Known rows, with every step that occurs:
feluv vufem luvov: [-38  15  14   8  10  11   7 -17  26  -6   8  15  14  -7 -19 -62 -11 -12
  17  21  19  -2  10  -3  -4  -2 -18  -7  45 -15   3   8]
tazegep febeg vufem luvov vimal depad: [-35   8   0 -15   7   0  25   8  44 -27  24  16   8 -14  -9 -48 -27   9
  12  28 -15 -36  -2 -31   7 -43   2   9   4 -48   0 -10]
luvov vufem febeg tazegep vimal: [-49  21 -12 -13  16   9  35  18   6 -21  17   0  49 -27 -33 -40 -27 -35
   3   1  -5 -12   5 -12   8  -9 -38  18  16 -36 -15 -24]
vufem luvov vimal depad: [-12  11  22  -2  -1 -23  12 -22  41 -16   0   4 -18   1   1 -56 -23 -28
  30  47   3 -16   0 -24 -13 -30  -2 -16  30 -49   0  14]
vimal tazegep febeg vufem: [-29   2   3  -6  19   4  39 -19  22 -20  26   2  20 -35   5 -44 -36   7
  24  37  18 -21   4   3  -9 -31  -5  12  25 -30  -3   5]
tazegep vimal luvov vufem febeg: [  4  19  11 -17  10  -4  15  29  39 -20  33  27  39   2 -38 -66 -52 -52
  25  -3   0 -23  -6 -51   0 -25 -41  11  22 -17 -16 -21]
feluv vufem luvov vimal depad: [-35   8  15   4  -6   0  18 -14  34  -7 -14  -4   5  -1  -5 -58  -9 -15
  23  26  -3  -9   8 -14  -8 -17 -16 -15  38 -42   5  14]
luvov vufem febeg tazegep vimal depad: [-45  21  -7  -7   4   8  47  16  18 -27  -1   0  46 -30 -24 -46 -24 -34
  14   5   2 -15  -2 -13   6 -19 -27  12  17 -52 -14 -16]
vimal luvov vufem febeg tazegep: [-30   0 -23   8  32   0  44  26  19 -28  13  49  49 -31 -18 -61 -24 -14
  29   6  16  -9   5 -27 -11 -14 -22   8  29 -36  -7 -23]
depad vubom feluv vufem: [-33  -2  56   6  22  38  24  -6   8 -14 -37  12  -8  15 -31 -33 -16   2
  19  -4  28  12 -14   6  -3 -15 -27   0  53  14   6  25]
vufem luvov: [-16  16  23   2  12 -16   2 -26  31 -16  25  19 -12  -2 -14 -62 -26 -24
  23  39  26  -8   5 -16  -5 -11  -5  -6  34 -21  -2  11]
gibul depad vubom feluv vufem febeg: [-33  -8  61 -19  14  42  22   8  35 -23 -34  33  -3  19 -45 -18 -51   1
  17 -26  15  28  -3  21   9 -22  -2  31  31  20  19  24]
febeg vufem luvov vimal depad vubom: [-33  -2  19  -4   1  -8  31  -8  28 -32 -37  24  -7   0 -16 -25 -11   8
  28  12   2 -34   5 -24  -9 -21   3   2  13 -52  -5  16]
gibul depad vubom feluv vufem: [-54  -5  69  14   7  27  20 -13  13   2 -51  13 -13  16 -30 -10 -37  11
  20  -8  27  20   0  30   3 -18 -17  23  51   4  12  35]
gibul depad vubom feluv vufem luvov: [-51   2  64   9  -2  33   9  -9  23   0 -46  29 -20  12 -36 -11 -30   3
  17 -15  36  12  -1  20  11 -22 -10  18  41   2  12  34]
febeg vufem luvov vimal depad gibul: [-40  -3   3  -6   2  -8  21 -16  24 -23  -4  18 -12 -16   0 -47  10  -1
  28  38  -4 -36  -8 -37 -19 -28  -3  -6   5 -61  -5  17]
luvov vufem: [-37 -10  15  28  16 -22  16 -11  14  -8  13  16  12  -6 -13 -60 -27 -12
  23  25   7  -8  11  -5  -7   1 -34   3  67 -32   0  -7]
feluv vubom: [-12   7  40  13  24   0   5 -23  28  -5  14  -4  17   3 -13 -66 -18 -26
  30  25  -1   4  14   6  -9  -9 -29   5  71 -13  -2  13]
vubom feluv vufem luvov vimal: [-41  11  31   4  11  27  14   0  12  12  -8  -1 -17  -1 -23 -48  -3 -10
   3  29   7   9 -23 -22  -1 -25 -38  -5  40 -10   7   3]
vimal luvov vufem febeg: [  5  -8   4   1  24 -11  20  20  44 -30  29  55  30   0 -27 -75 -48 -27
  33   7   9  -8   0 -40 -10 -16 -23   5  37 -17  -1 -19]
tazegep vimal: [-19  34  34 -13  10 -10  11 -25  19  -6  19 -24   7   1 -17 -46 -38 -42
  13  37   7 -14   0 -16  -2 -18 -34   3  23 -23 -16   9]
depad vubom feluv vufem febeg tazegep: [-44   5  15 -17  36  63  48  16   4 -34 -37  25  19 -11 -42 -25 -10   5
  12 -22  26  19 -13   7  -2 -13 -13  10  23  12   3  12]
febeg vufem luvov: [-45  11   2   9  16  -8  21 -14  23 -11  16  31   9 -20 -18 -46  -7   9
  14  39  25 -17   9 -22  -1  -7  -5   8  18 -36  -2   0]
luvov vufem febeg tazegep vimal depad vubom: [-36  12   9 -17  -1  20  43  19  18 -46 -27  11  41 -12 -36 -29 -28 -34
  25 -28   3 -25   2  -6   2 -16 -16  13  18 -42 -14  -3]
vimal tazegep febeg: [  2   2  22 -15  15  -3  20 -33  31 -27  35  -5   2 -15   7 -57 -56 -26
  32  39  18 -11   3   7 -19 -35   0  -3  39 -17   0  17]
luvov vimal: [-18   2  24  -7  23 -29  15 -25  21 -11  12  -9  -9   3  -2 -49 -37 -23
  19  49 -10  -9   6 -13 -17 -15 -23  -5  34 -33  -1   6]
vimal luvov vufem febeg tazegep vaneg: [-28   2 -15  10  28   4  33  22  17 -18  29  39  47 -25 -37 -59 -24 -24
  23   7  28 -28  11 -28 -13 -18 -14  -1  30 -39  -8 -21]
febeg vufem luvov vimal depad vubom gibul: [-29   0  32 -20  -8  11  31  -1  21 -41 -42  43   1  -2   4 -41 -12   3
  25  20  29 -46  -3 -37   2 -11  -3  -6  18 -73 -27  27]
luvov vimal tazegep vaneg: [ -4   3  26   2  10 -27  16 -42   9   3  15 -34 -17  -9   1 -44 -34 -44
  26  57  22 -29  11   1 -38 -32 -10 -21  44 -46   2  25]
gibul depad vubom feluv vufem febeg tazegep: [-66  -2  35 -13  21  51  45  14  12 -21 -51  27  13 -10 -38  -5 -30  14
  13 -24  25  28   2  35   7 -18  -4  30  17   3  13  23]

Rows:
[-29  -4  75   5  13   1  16 -20  17 -10 -36  20 -36  19 -21  -7 -53   0
  28   8  31  13  -6  18  -3 -29  -6  22  37  -4  11  37] | gibul depad vubom feluv
[ -7  -2  58 -20  12   6  11 -21  16 -45 -18  38  -2   9  -3 -54 -38 -20
  28  23  43 -18   6 -14  -1   5 -12  -5  46 -32 -28  38] | depad vubom gibul
[-20  -5  13  31  17 -25  19   1  25  -7  12  37  20  -6 -11 -69 -33 -17
  37  23  20 -16   4 -31 -17 -13 -34  -4  58 -33  -8 -10] | vimal luvov vufem
[-29  -6  55   3  10  30  33   1  17 -12 -58  -6 -21  19 -15 -31 -12   0
  25   3   6   5 -18  -2 -11 -32 -27  -9  47 -12   7  30] | luvov vimal depad vubom feluv vufem
[-29   4  68   2   4   8   1 -22  27  -2 -12  19  19  -3   7 -57 -38 -19
  25  34  24   5  23  16   9  -2 -24  19  70 -42 -17  31] | feluv vubom gibul depad
[-37   7  -7   5   9 -17  35 -26   7  -1  -4  -2  -3 -37   9 -32  -8  -4
  24  51  17 -24   4 -17 -23 -25 -13  -7  20 -54  -2  13] | febeg vufem luvov vimal tazegep
[-37  44   6  -2  19  -4  35 -11   6  -3   3  -7  30 -27  -4 -42 -26 -34
  27  34  27 -27  -5 -30 -11 -26 -33   0   0 -40 -31   2] | febeg tazegep vimal luvov
[-10   7  54  -3  14  17   3 -18  20 -18   8  16  26  -6   4 -83 -17 -29
  24  36  24  -5   7  -9   5   3 -35   1  73 -34 -23  22] | feluv vubom gibul
[-32  -7  59  -2   6 -24  10 -32  28 -22 -26  22 -13  18 -16 -15 -59  -7
  37   5  18  -4  26  25  -8 -12   4  19  35 -23   4  35] | gibul depad vubom
[-22   2  49 -22 -19  30  17  -3  29 -38 -48  28   6  10  -1 -54 -15 -16
  25   4  23 -26   5 -23  -2  -5 -15 -18  44 -53 -23  36] | feluv vufem luvov vimal depad vubom gibul
[  0  38  31  -7  13 -11  11 -14  30  -2  18  -1  13   1 -14 -55 -44 -46
  29  35  17 -23  -8 -41 -10 -31 -34  -1  12 -23 -25   5] | tazegep vimal luvov
[-49  41  13 -17  15  61  54  19  14 -11 -19 -19  30 -27 -27 -38  -5 -19
   3   8  21  15 -27 -11  12 -38 -28   9   6 -15  -8   2] | vubom feluv vufem febeg tazegep vimal depad
[-16 -11   8  -3  20 -10  15   9  34 -30  30  37  23   1 -29 -67 -44 -23
  18  11  -3   1   8 -11   0  -3 -20  12  50 -16   8 -16] | luvov vufem febeg
[-19  -2  42  -4  -1  36  25 -17   5  -6 -50  -7 -29   0 -15 -20  -9 -20
  27   4  29  -4 -20  -1 -26 -33 -27 -16  46  -6   3  37] | depad vubom feluv vufem luvov vimal tazegep
[-40  12   2 -14  17  10  16   0  38 -25  45  36  18 -16 -25 -54 -28  10
   6  21   6 -27   4 -20  13 -23   2  18  11 -20  -2 -12] | tazegep febeg vufem luvov
[ -7   4  31  15  11 -19  14 -49  11  -5  25 -17 -10 -15  -4 -51 -34 -39
  31  55  48 -24  14   7 -32 -26   0 -20  52 -33  -1  33] | vimal tazegep vaneg
[-53  25  -7  21  11  -7  38   8  -5   6   1   2  44 -32 -17 -45 -16 -28
  23  15  16 -35   0 -31  -7 -19 -53   5  26 -54 -32 -16] | febeg tazegep vimal luvov vufem
[ -8  22  56 -34   4  58  29  20  33 -33 -31   0   8  22 -47 -37 -33 -31
  15 -25  15   5 -25 -15  10 -38 -22   8  18  14  -3  20] | tazegep vimal depad vubom feluv vufem febeg
[-36  40 -13 -25  22  40  43  20  22 -16   6   4  66 -27 -27 -50 -23 -30
  14  -4  11 -10   0 -28  -1 -22 -32  10  -6 -18 -22 -10] | feluv vufem febeg tazegep vimal luvov
[-44   7  -6 -21  -1  19  35   6  13 -39   1   5  35 -28 -22 -45 -11 -38
  23  -3  -3 -27  -9 -21  -5 -24 -27   8  12 -50 -18   0] | luvov vufem febeg tazegep vimal depad gibul
[-33   9  -1   7   9 -11  22 -26   4   6  13 -12  -2 -29  -9 -31  -7 -18
  13  53  28 -43  10 -16 -28 -28  -4 -14  22 -60  -2  14] | febeg vufem luvov vimal tazegep vaneg
[-32  13  -9 -19  37   4  35  -3  20 -38  21  21  24 -27 -13 -53 -29 -16
  17  30  13   7   9   0  -4  -8   0   7  10 -25   0  -4] | vufem febeg tazegep
[-31  -4  -1 -17  20  -7  40 -12  17 -18  22  -9  15 -30   7 -35 -37   1
  17  41 -13 -30   3  -6 -16 -36 -15  10  17 -42  -2  -1] | luvov vimal tazegep febeg vufem
[-55  14   1  -7  40  53  48  15   5 -15  -6  14  26 -29 -28 -44  -3   3
   1  13  24  31 -14  -1   5 -14 -21  10  22   3   8  -4] | vubom feluv vufem febeg tazegep
[  3   6  14 -30   1  -5   9 -23  37 -23  36  -7 -12 -12   1 -53 -49 -37
  24  37   0 -26  -5 -10 -19 -45  -4  -7  27 -28   0  10] | vufem luvov vimal tazegep febeg
[-32   0  35   1  -4  36  11  -7  18  -6 -19   0 -33   1 -10 -55  13 -11
  22  22   8  -1 -35 -28 -14 -40 -26 -17  34 -20   5  27] | vubom feluv vufem luvov vimal depad gibul
[-33   2  34   3   9  15  37   9  16 -16 -44  27 -32   1 -21 -18  -2  15
  21  16  20 -20 -28 -30  -4 -39  -7   1  13 -33  -1  18] | febeg vufem luvov vimal depad vubom feluv
[-28  14  -6 -16  35   8  26  -6  18 -28  38  12  23 -21 -31 -52 -26 -25
   8  31  25 -13  19  -3  -7 -16  11   1  12 -27   0   2] | vufem febeg tazegep vaneg
[-14  40  -3 -33  27  11  38  10  26 -27  21  10  41 -23 -21 -49 -36 -41
  22  20  17 -18  -9 -39  -5 -33 -18   6 -18 -23 -24  -9] | vufem febeg tazegep vimal luvov
[-37   4  -3 -25  17  -1  19   8  31 -20  38  19  13 -11 -20 -46 -29   5
   1  24 -22 -34   0 -29   8 -29  -8  17   6 -33  -2 -15] | tazegep febeg vufem luvov vimal
[-17  24  21  15   5 -17  15   7  19   3  16  10  30  -2 -20 -57 -38 -41
  26  12  10 -32  -5 -42  -4 -22 -51   1  38 -33 -24 -15] | tazegep vimal luvov vufem
[-51  -5 -19   2  28   2  38  13  11 -30  14  30  42 -31 -23 -51 -20  -9
  13  11   3   0  10  -1  -1   3 -21  13  37 -35   2 -22] | luvov vufem febeg tazegep
[-62  33  37   1   5  54  52  -1  -9  -8 -65 -26  15 -14 -23 -12   3  -5
  14 -11  33  -5 -20   2   1 -31 -35   2  21 -20 -18  26] | febeg tazegep vimal depad vubom feluv vufem
[-31  -1  44  -7  10  37  13   4  12  -9 -34  10 -24  17 -34 -30  -9  -7
  13  -9   9  -2 -20 -15  -5 -24 -33  -3  38   1   5  21] | depad vubom feluv vufem luvov vimal
[-35  14  32  12   0  25  25   0  25   5 -25  -4 -20   0 -10 -54  -1  -7
  15  30  14   7 -25 -21   0 -37 -26 -13  42 -25   9  10] | vubom feluv vufem luvov vimal depad
[-29  38   6 -28  13  11  40  -1  30 -35   6 -13  29 -24 -14 -46 -30 -40
  16  24  11  -7  -1 -15   5 -30  -4   6  -7 -39 -12   2] | vufem febeg tazegep vimal depad
[-21   9  24 -15   3  44  23  -4  21  -3  10 -13 -13 -15 -10 -49 -25 -19
   7  19  11  -2 -30  -7 -11 -53 -27  -5  39  -2   7   9] | vubom feluv vufem luvov vimal tazegep febeg
